What can hang from each mark
tumur: buro
buro: daled keko tumur
fomar: nomid
lopoz: fomar
keko: senaga
daled: buro
nomid: zuze
zuze: daled lopoz nomid senaga tumur

In the rows, zero is written as 128.
Known rows, with every way that one mark hangs from another
nomid(zuze(lopoz)): [ 99 128 102 136 142 146 127 115 122 125 118 123 140 133 104 177 122 106
 183 127 138 140  91 162 123 129 154 113  84 112 134 117 123 126 136  81
 125 138 128 113 126 137 153 156 130 119 116 139 140 107 126 104 165 149
 113 139 133 130 143 145  91 138 112 101 141  91 109 173 148 157 130]
fomar(nomid(zuze(senaga))): [120 152 129 140 129 117  90 132  87 108 116 153 139 110  85 185 136 151
 131 140 136 121 126 147  59 118 126 110  96 103 165 149 131  86 161  83
 154 128 107 131 124 117 163 143 175 108 137 145 146 103 126 132 112 183
  98 160  97 142 129  65 188 152 134 118 132 123 120 163 143 165 168]
buro(tumur): [126 140 127 123 134 126 111 122 159 129 127 147 154 134 128 108 158  98
 127 120 129 125 131 131 122 129 125 128 142 127 136 106 113 136 135  72
 147 126 139 120 102 174 143 127 135 137 126 134 127 123 134 135 126 123
 129 134 132 147 141 106 131 131 143 131 122 139 125 126 116 144 133]
tumur(buro(daled keko)): [146 133 111 118 147 150 100 125 150 100 134  91 133 120  84 116 157 116
 168  99 123 171 121 133  98 147 125 145 121 158 153  91  91 157 159 195
 130 126 159 225 149 134 109  76 142 143 121 188 110 146 184 144 147 118
 122 130 121 130 133  51 119 112 169 121 123 192 109 151 141 185 103]
fomar(nomid(zuze(daled))): [120 131 123 165 145 122  78 122  30 133 117 169 123 119  88 169 102 140
 150 128 165 122 144 176 130 129 145 109  79 105 171 157 130  69 153  66
 139 119 145 165 142 123 170 152  64 111 123 170 151  92 150 136 153 121
  89 164 122 131 143  68 138 139 135 111 133 145 117 183 133 167 141]
keko(senaga): [124 121 147 119 137 148 127 124 128 127 129 133 128 111 109 133 117 127
 131 126 129 143 120 101 118 127 138 122 119 164 119 133 131 137 112 162
 145 129 127 124 157 156 118 137 102 129 158 119 125 119 136 117 136 121
 100 143 112 135 117 114 141 131 133 119 128 134 132 126 154 128  88]
zuze(daled(buro(keko)) lopoz tumur): [136 100 131 142 161 132 106 144  72 175 128 111  66 126  90 100 109 134
 226 104 141 142 129 165 125 160 163 118  46 136 145 106 118 133  83 131
  82  95 147 163 178 111 119 107 122 150 116 227 129  95 160 152 173 120
 104 134 119 112 146 122 102 134 177 126 125 144 137 166 144 143  87]
daled(buro(keko tumur)): [127 110 123 132 133 129  90 119 187 148 134 121 142 134  93  76 160 110
 179 100 131 146 145 137  79 149 127 136  80 135 167  95 113 151 118  91
 104 115 126 137 126 148 112 108 141 148 120 211 132  98 157 145 131 126
 116 127 128 138 119  76 154 144 178 148 119 144 139 147 136 169  99]
lopoz(fomar): [121 125 138 139 116 140  88 139 136 114 117 115 135 131 135 129 124 128
 138 114 134 157 123 132  86 125 127 130 127 114 169 124 130 106 132 139
  79 145 116 132 129 151 146 138 118 116 131 173 118 102 139 123 121 130
 126 163 139 114 129 131 123 135 110  97 134 134 130 132 128 130 127]
nomid(zuze(daled tumur)): [136 133  98 161 148 130 113 144  35 162 138 161  79 121  99 164  89 163
 142 112 138 129 145 174 141 139 166 108  81 127 112 138 105 109 142 123
 127  99 136 166 164  71 166 121  90 128 120 150 149 103 156 164 152  90
 106 137 137 129 143  74 117 135 158 121 138 145 106 150 137 158 131]
nomid(zuze(daled senaga tumur(buro))): [145 148 101 147 136 105  83 155  35 156 118 170  89 109  88 167 119 155
 140 101 124 107 154 147 109 139 152 106  71 124 116 136  85 133 161 111
 137  99 137 215 158  73 168  86 164 142 114 153 137 125 158 191 137 132
 124 132  94 144 141   8 139 133 178 138 133 175 101 145 142 194 156]
zuze(tumur): [123 134 137 138 140 131 122 167 108 129 138 142  90 127 130 123 115 154
 124 121 122 130 135 158 119 133 138 125 120 135 121 127 118 132 118 187
 141 110 130 129 153  98 134 126 132 143 127 129 128 127 128 141 116 115
 137 125 130 131 127 105 130 124 148 135 128 136 118 120 124 127 119]
zuze(nomid): [129 135 132 124 129 132 135 126 158 104 114 128 141 134 128 129 129  98
 131 131 137 122 148 142 153 129 133 124 133 117 152 135 133 126 129 137
 118 137 147  78 124 149 151 129  98 127 129 122 126 117 130 107 116 111
 127 137 145 118 140 183 124 137 120 114 126 117 122 143 131 124 130]
nomid(zuze(daled lopoz senaga tumur)): [127 150 107 139 143 122 115 145  26 159 124 160  82 124  99 173 104 148
 178 110 147 114 120 151 121 130 164  99  56 112 115 138 117 118 138  77
 132 111 131 131 151 100 163 135 173 124 129 139 145 115 142 160 167 162
 106 143 111 138 151 105 119 145 139 123 138 123 106 156 149 149 152]
nomid(zuze(daled senaga)): [131 148 100 142 123 106 117 113  50 157 117 159 121 111  91 179 131 146
 134 116 134 119 143 126 116 124 143 103  71 106 122 155 118 115 145  48
 133 110 116 148 133  92 147 139 149 118 132 139 136 123 139 168 155 146
 107 142 107 143 137  84 149 142 157 126 132 149 124 151 144 155 164]
buro(daled keko(senaga) tumur): [131 137 136 125 164 168 102 108 175 108 141 111 159 111  70  92 157 100
 161  97 130 185 115 105 101 136 132 137 117 182 143  96 104 150 135 150
 159 130 152 151 160 202  99 116 126 143 154 165 125 115 194 131 150 125
 100 148 107 152 135  64 137 123 176 123 110 181 126 138 158 167  77]
tumur(buro): [135 139 118 112 136 126 106 132 125 112 115 129 131 127 123 124 144 118
 135 124 122 136 135 127 117 134 126 133 123 122 136 117 100 149 138 129
 124 130 150 197 123 138 129  93 131 138 117 156 128 137 146 135 133 118
 136 120 130 131 133  92 122 131 135 127 133 154 110 129 121 169 119]
daled(buro(keko)): [136 111 128 125 122 132 101 114 156 151 131  97 116 133  92 104 140 133
 187 117 130 145 135 131  89 146 131 132  72 148 152 107 129 134 104 149
 103 110 112 135 152 106 107 110 141 145 126 200 124 104 148 142 146 125
 112 126 115 132 120  97 150 134 163 147 130 133 139 148 141 140 101]
nomid(zuze(daled)): [125 139  93 162 138 116 109 107  54 157 116 153 118 124  95 169 115 135
 154 119 137 123 148 154 154 124 155 108  83 116 125 150 127 107 143  69
 123 112 127 166 143  98 157 140  90 118 118 146 142 119 151 156 166 102
 103 134 131 115 143  95 113 141 146 106 129 144 114 162 139 161 136]
nomid(zuze(senaga tumur)): [122 158 108 133 135 114 108 155  91 132 126 154 100 127  95 172 120 170
 135 120 126 127 132 139  86 123 137 114  86 129 111 129 116 125 145 144
 153 115 100 120 160  79 170 139 203 131 134 123 136 115 123 165 114 157
 118 125 103 149 130  68 154 140 153 137 143 126 105 134 142 155 170]
nomid(zuze(tumur(buro))): [120 122 100 149 147 132  97 163 101 129 133 154  95 129  99 172 114 135
 149 114 112 134 141 172  95 142 156 122  95 133 124 113  83 142 168 175
 142 110 141 193 157  82 170 107 133 145 116 161 133 125 151 155 124 106
 115 126 123 144 132  37 126 134 157 130 137 153  90 148 132 202 126]
nomid(zuze): [108 134 103 144 129 135 130 123 114 129 132 143 129 122 103 170 117 125
 145 127 125 128 131 143 121 131 137 116 100 118 136 131 123 124 159 111
 132 127 121 132 153  97 159 146 116 118 130 133 139 123 138 130 136 129
 114 137 125 140 134 108 139 140 132 121 135 119 112 163 139 162 139]
lopoz(fomar(nomid)): [121 112 160 144 136 148  55 147 104  96 118 130 136 128 121 128 121 129
 134 124 157 152 127 163  55 128 129 124 134 105 208 126 128  70 143 131
 110 156 116 146 121 179 149 146 102 117 129 195 130  82 132 110 108 146
 108 186 133 118 136  99 150 144 105  86 128 136 124 154 127 137 128]
tumur(buro(daled)): [135 134 107 119 151 145  88 128 135 111 125 125 140 110 119 116 174 105
 135 103 131 167 113 135 135 141 131 139 149 146 147  85 105 149 164 181
 122 126 150 214 158 167 126  85 144 131 121 163 119 164 184 125 139 115
 144 127 124 121 151  75 107 101 146 113 109 186 101 119 152 161 120]
tumur(buro(keko)): [148 127 123 110 141 129 110 127 133 100 123  94 124 134  96 123 123 117
 172 120 116 147 140 136  83 138 129 136  88 140 146 111  90 159 137 140
 140 122 153 203 134 118 113  81 121 135 119 171 125 113 144 136 152 117
 131 126 111 140 120  63 140 140 157 139 129 159 116 144 124 185 105]

Rows
[119 150 147 114 139 130  95 164 129  88  95 117 122 127 127 131 119 115
 166 118 137 157 108 162  75 136 145 119  93 105 174 129 119 116 124 159
  91 159 122  62 127 184 153 149 178 124 129 162 124  91 115 105 103 176
 137 165 140 108 144 206 125 142  97 100 131 112 104 133 138 114 140] -> zuze(lopoz(fomar) nomid senaga tumur)
[115 147 108 122 130 126 131 114 108 132 111 129 138 116  94 188 123 118
 164 132 128 123  88 122  98 118 138 113  78 110 124 121 127 128 144  75
 128 139 120 103 131 126 161 149 205 121 123 136 135 132 113 125 148 194
 111 132 101 142 131 136 135 141 110 110 140  98 116 173 149 154 153] -> nomid(zuze(lopoz senaga))
[137 138 131 153 137 107  77 125  35 135 111 174 121 113  83 173 131 155
 137 127 158 108 152 147  98 120 142 102  75  90 162 162 119  73 151  41
 150 118 124 157 125 113 164 145 141 115 128 154 150  96 144 155 132 160
  91 163  98 139 142  54 162 149 143 111 123 154 121 158 142 165 171] -> fomar(nomid(zuze(daled senaga)))
[104 134 140 159 156 138  88 178  74 112 143 157  96 122  99 172 100 149
 133 131 144 129 135 191  84 132 149 114 105 116 171 139 114  86 158 157
 156 121 125 140 161 120 170 142 107 124 125 157 151  92 136 126 114 128
  97 156 115 118 147  51 153 145 132 116 130 121  99 161 128 175 141] -> fomar(nomid(zuze(tumur)))
[136 134 137 124 158 168 120 114 155 112 137  97 131 117  70 108 137 117
 167 109 139 186 120 101 111 129 143 123 106 186 141 107 124 142 137 208
 152 131 140 154 183 151  89 120 119 133 161 156 112 126 177 120 146 120
  93 148 103 126 125  79 144 115 161 108 114 176 131 148 168 144  66] -> buro(daled keko(senaga))
[133 126 128 129 164 122 133 147  78 119 113 131  89 131 132 118  87 108
 173 121 142 110 132 188 187 148 176 112  85 100 136 134 121 113 104 110
 114 120 166 108 136 160 150 131  66 130 118 143 131  98 128 113 156 109
 127 136 146 103 155 206  87 129 127 115 117 121 109 156 134 121 120] -> zuze(daled lopoz nomid tumur)
[111 113 163 135 151 165  61 144 111  85 114 111 142 117 125 136 124 104
 175 128 159 170  91 172  67 136 141 119 120  96 211 124 131  73 128 119
  98 165 132 136 111 226 148 160 109 107 129 193 131  85 126  83 141 176
 115 189 133 102 138 158 128 149  73  82 129 108 116 158 132 128 118] -> zuze(lopoz(fomar(nomid)))
[123 110 161 146 152 151  54 138  44 112 107 132 130 116 122 133  99 111
 186 119 178 150 121 178  91 132 145 115 109  95 208 130 144  54 121  64
  88 149 149 161 107 224 149 149  73 102 124 208 137  73 136 111 168 149
 113 191 140  95 151 143 107 144  87  76 125 137 124 166 139 122 119] -> zuze(daled lopoz(fomar(nomid)))
[143 129 120 109 176 135 109 150  52 122 130 106  72 125  99 116  90 121
 214 107 139 143 127 178 120 154 164 115  63 134 127 120  84 143 113 134
 123 106 190 226 151 126 106  73  99 152 115 192 124  95 151 151 180 112
 123 128 117 122 142  89 101 134 159 133 121 160 111 161 131 170  83] -> zuze(daled lopoz tumur(buro(keko)))
[ 94 130 143 130 158 154  94 175 132  89 101 111 112 142 135 132  97  98
 176 120 144 156 106 190 107 139 164 117 110 104 180 106 116 116 117 173
  86 156 147  80 128 198 168 137 102 125 116 171 129  94 116  86 119 135
 126 162 161  89 146 218  97 138  88  86 128 106 107 150 135 122 115] -> zuze(lopoz(fomar) nomid tumur)
[135 138 130 112 169 164 102 119 146 107 129  97 142 105  64 122 146 113
 180  98 125 188 117 113  87 133 139 136 114 192 142  95  99 160 139 223
 155 128 162 216 178 164  85  80 117 145 152 176 113 135 184 131 158 111
 101 147  99 135 126  42 124 112 169 124 113 194 113 144 171 182  58] -> tumur(buro(daled keko(senaga)))
[139 122 139 125 151 127 108 104 120 141 113 132 118 121  67  98 110 119
 203 114 143 146 164 127 145 140 154 122  53 172 161 126 133 130  78 126
 101 109 136 130 177 146 103 110  42 148 135 188 120 101 173 120 160  83
  78 149 125 108 126 143 140 136 181 119 116 161 143 167 167 139  58] -> zuze(daled(buro(keko(senaga))) nomid)
[124 109 138 137 153 151  92 115 190 149 133 126 141 119  74  84 159 117
 183  98 138 156 143 108  77 136 137 129  74 168 157  97 108 159 107 124
 121 115 124 143 159 175  97 116 133 150 144 203 126  93 168 146 146 119
  90 148 108 157 122  67 170 142 181 134 115 160 143 151 157 177  62] -> daled(buro(keko(senaga) tumur))
[120 128 133 146 164 148  95 161  69 108  99 129  99 133 130 130  76 110
 182 106 157 146 131 197 138 148 166 111  93 106 178 125 125 102 114 126
  66 139 150 109 133 193 154 142  61 129 112 181 132  88 137 114 146 108
 120 169 165  88 164 204  84 136 107  77 123 133 102 158 137 115 112] -> zuze(daled lopoz(fomar) nomid tumur)
[113 102 101 161 157 133  94 142  51 188 128 152  84 130 100 151 113 134
 217 101 158 136 125 198 144 158 181 102  55 116 140 115 126 122  96 107
  85  93 130 158 173 110 170 137 118 137 108 209 137 108 170 135 179 121
  99 147 128 112 161 122  99 133 166 108 135 123 109 157 158 159 115] -> nomid(zuze(daled(buro) lopoz tumur))
[120 138 129 173 150 126  78 166   4 133 131 179  86 116  94 162  83 160
 151 123 150 126 156 201 118 138 166  97  80 117 157 149 111  78 151 113
 142 100 135 171 156 100 169 143  65 124 124 168 152  87 153 154 140 114
  87 168 120 124 148  48 136 136 151 119 127 149 111 164 127 175 141] -> fomar(nomid(zuze(daled tumur)))
[138 128 150 109 176 153 116 156 152  86 127 122  98 129  75 110  93 117
 167 124 118 162 154 152  93 143 156 123  78 177 146 131  82 167 120 220
 165 122 151 150 177 145 122  73  77 152 143 158 126  98 148 119 123  87
  96 137 117 140 127  89 153 134 159 134 123 152 109 150 144 189  56] -> zuze(nomid tumur(buro(keko(senaga))))
[115 104 162 128 168 157  37 194  92  75 114 127 111 119 124 127 116 126
 179 117 157 169 102 198  52 149 157 121 125 108 207 102 100  97 145 173
  98 152 148 189 128 208 151 107 107 128 116 219 130  82 138 110 133 155
 122 185 127 109 147  86 125 136  99  95 129 143  93 152 128 177 101] -> zuze(lopoz(fomar(nomid)) tumur(buro))
[127 103 122 175 132 119  56 128  52 172 119 175 120 115  81 148 131 145
 178 115 161 128 151 189 119 145 156 115  69 108 189 145 128  69 133  66
  94 103 125 175 152 122 157 135  81 123 118 222 141  94 165 143 158 114
  80 162 120 109 149  56 136 144 175 109 124 151 130 179 150 165 129] -> fomar(nomid(zuze(daled(buro))))
[145 139 115 129 152 156  96 122 171 108 138 104 155 124  88  92 168  98
 165  95 137 159 120 124 104 136 129 141 124 147 155  79 113 145 160 127
 141 136 159 154 131 188 109 115 153 135 130 176 129 126 177 139 138 122
 122 132 129 145 138  74 132 118 176 127 120 174 114 132 137 166 121] -> buro(daled keko tumur)
[122 120 127 181 161 142  33 172  16 120 126 160  87 118  98 169  86 157
 153 114 173 156 156 214  63 141 163  99  76 103 195 155 119  54 150 125
 105 122 126 179 148 126 192 153  68 118 119 209 150  66 160 149 125 116
  94 194 134 105 160  44 137 142 131  76 130 155 102 165 131 168 135] -> lopoz(fomar(nomid(zuze(daled tumur))))
[130 135 126 164 127 106  51 120  45 161 118 176 118 103  71 153 157 159
 158 115 155 114 152 153  89 135 141 110  63 104 182 143 132  76 132  50
 105 107 107 169 158 109 159 133 160 120 123 205 138  96 157 151 133 158
  99 160  96 128 137  48 169 141 170 126 123 157 132 170 158 167 156] -> fomar(nomid(zuze(daled(buro) senaga)))
[122 147 113 119 145 126 106 155  92 117 121 135 107 120  98 178 127 129
 171 114 120 134 101 153  90 143 154 121  65 110 111 105  96 149 147 131
 144 122 140 172 142 121 169 113 199 137 117 153 134 130 124 142 143 172
 129 130 105 144 137  75 134 141 135 122 134 123  92 151 143 199 138] -> nomid(zuze(lopoz senaga tumur(buro)))
[133 166 126 105 140 102 104 170 129 102 102 143 108 126 115 123 136 136
 127 122 123 116 156 150 102 146 139 129 108 132 132 131  98 153 149 175
 132 122 132 134 140 129 141  95 173 150 126 134 122 129 126 139  93 136
 144 121 124 139 132 112 145 130 144 141 124 150 100 113 128 162 139] -> zuze(nomid senaga tumur(buro))
[117 109 148 126 153 149 113 116 157 152 140 110 119 101  71 105 129 135
 181 108 136 168 135 116  87 134 142 125  64 176 145 124 126 145  84 179
 119 115 114 141 187 121 100 113 119 143 147 187 118 108 155 120 145 129
  84 142 103 123 112  90 161 134 181 131 128 153 143 150 166 148  56] -> daled(buro(keko(senaga)))
[131 114 118 142 148 125  94 112 141 146 102 160 150 131 115  90 159  72
 197 103 164 113 132 163 175 161 154 126  83  90 173  99 122 127 108  17
  67 121 171 111 108 231 144 123  86 134 100 192 131  99 154 114 158 113
 120 137 142 111 167 202  84 141 147 113 117 138 136 151 146 143 108] -> zuze(daled(buro(tumur)) lopoz nomid)
[147 151 128 131 132 104 113 156  43 156 124 157  80 118 122 133 111 167
 119 117 116 110 153 124 118 141 146 109  98 125 111 151 123 121 119 122
 137 104 127 142 144  96 139 113 172 146 130 136 124 127 135 189 130 145
 122 129 103 136 141  84 133 122 170 149 122 168 131 107 130 119 160] -> zuze(daled senaga tumur)
[101 130 134 147 154 146  93 130  95 105 129 138 144 117  99 181 108 101
 187 140 161 138  92 188 105 125 148 118  90  93 178 119 135  79 143  78
 143 151 145 128 120 172 164 164 121 108 117 170 144  94 122  92 152 163
  98 163 119 117 144 118 141 148 101  97 133  90 103 187 147 170 125] -> fomar(nomid(zuze(lopoz)))
[146 141 124 137 154 114 121 153  69 126 114 155  90 122 126 120  97 126
 142 120 143 100 172 169 179 150 156 109 101 116 135 153 117 111 122 131
 124 111 156 116 147 124 142 116  69 138 117 137 138 115 142 140 122  83
 124 138 147 108 156 156 108 122 140 131 123 147 118 130 124 123 131] -> zuze(daled nomid tumur)
[129 123 147 127 165 155 119 114 164 109 138 122 145 125  90  99 119 104
 163 115 134 145 135  93  81 132 136 127  91 176 131 115 109 155 126 101
 172 125 146 135 145 184  94 117 105 144 158 158 129  98 157 132 144 124
  91 143 110 148 110  69 163 141 156 142 123 149 132 147 144 167  75] -> buro(keko(senaga) tumur)
[149 121 118 148 155 120 113 143  92 143 123 126  86 133  88  93 105 140
 198 107 146 130 188 180 142 167 164 119  46 130 168 132 106 123  99 155
  88 101 145 133 172  93 125  96  77 150 114 205 129  91 159 151 138  82
 100 131 137 100 153 137 124 128 188 128 125 156 124 155 138 134  95] -> zuze(daled(buro(keko)) nomid tumur)
[112 163 145 147 136 124  87 172  82 111 128 160 103 118  87 179 126 177
 123 138 138 115 132 172  58 128 142 112  92 115 149 151 118  89 156 147
 163 118 109 121 156  93 187 148 186 125 138 154 148  93 122 151  94 168
 101 166  94 143 127  43 187 148 136 134 136 128 109 152 131 172 168] -> fomar(nomid(zuze(senaga tumur)))
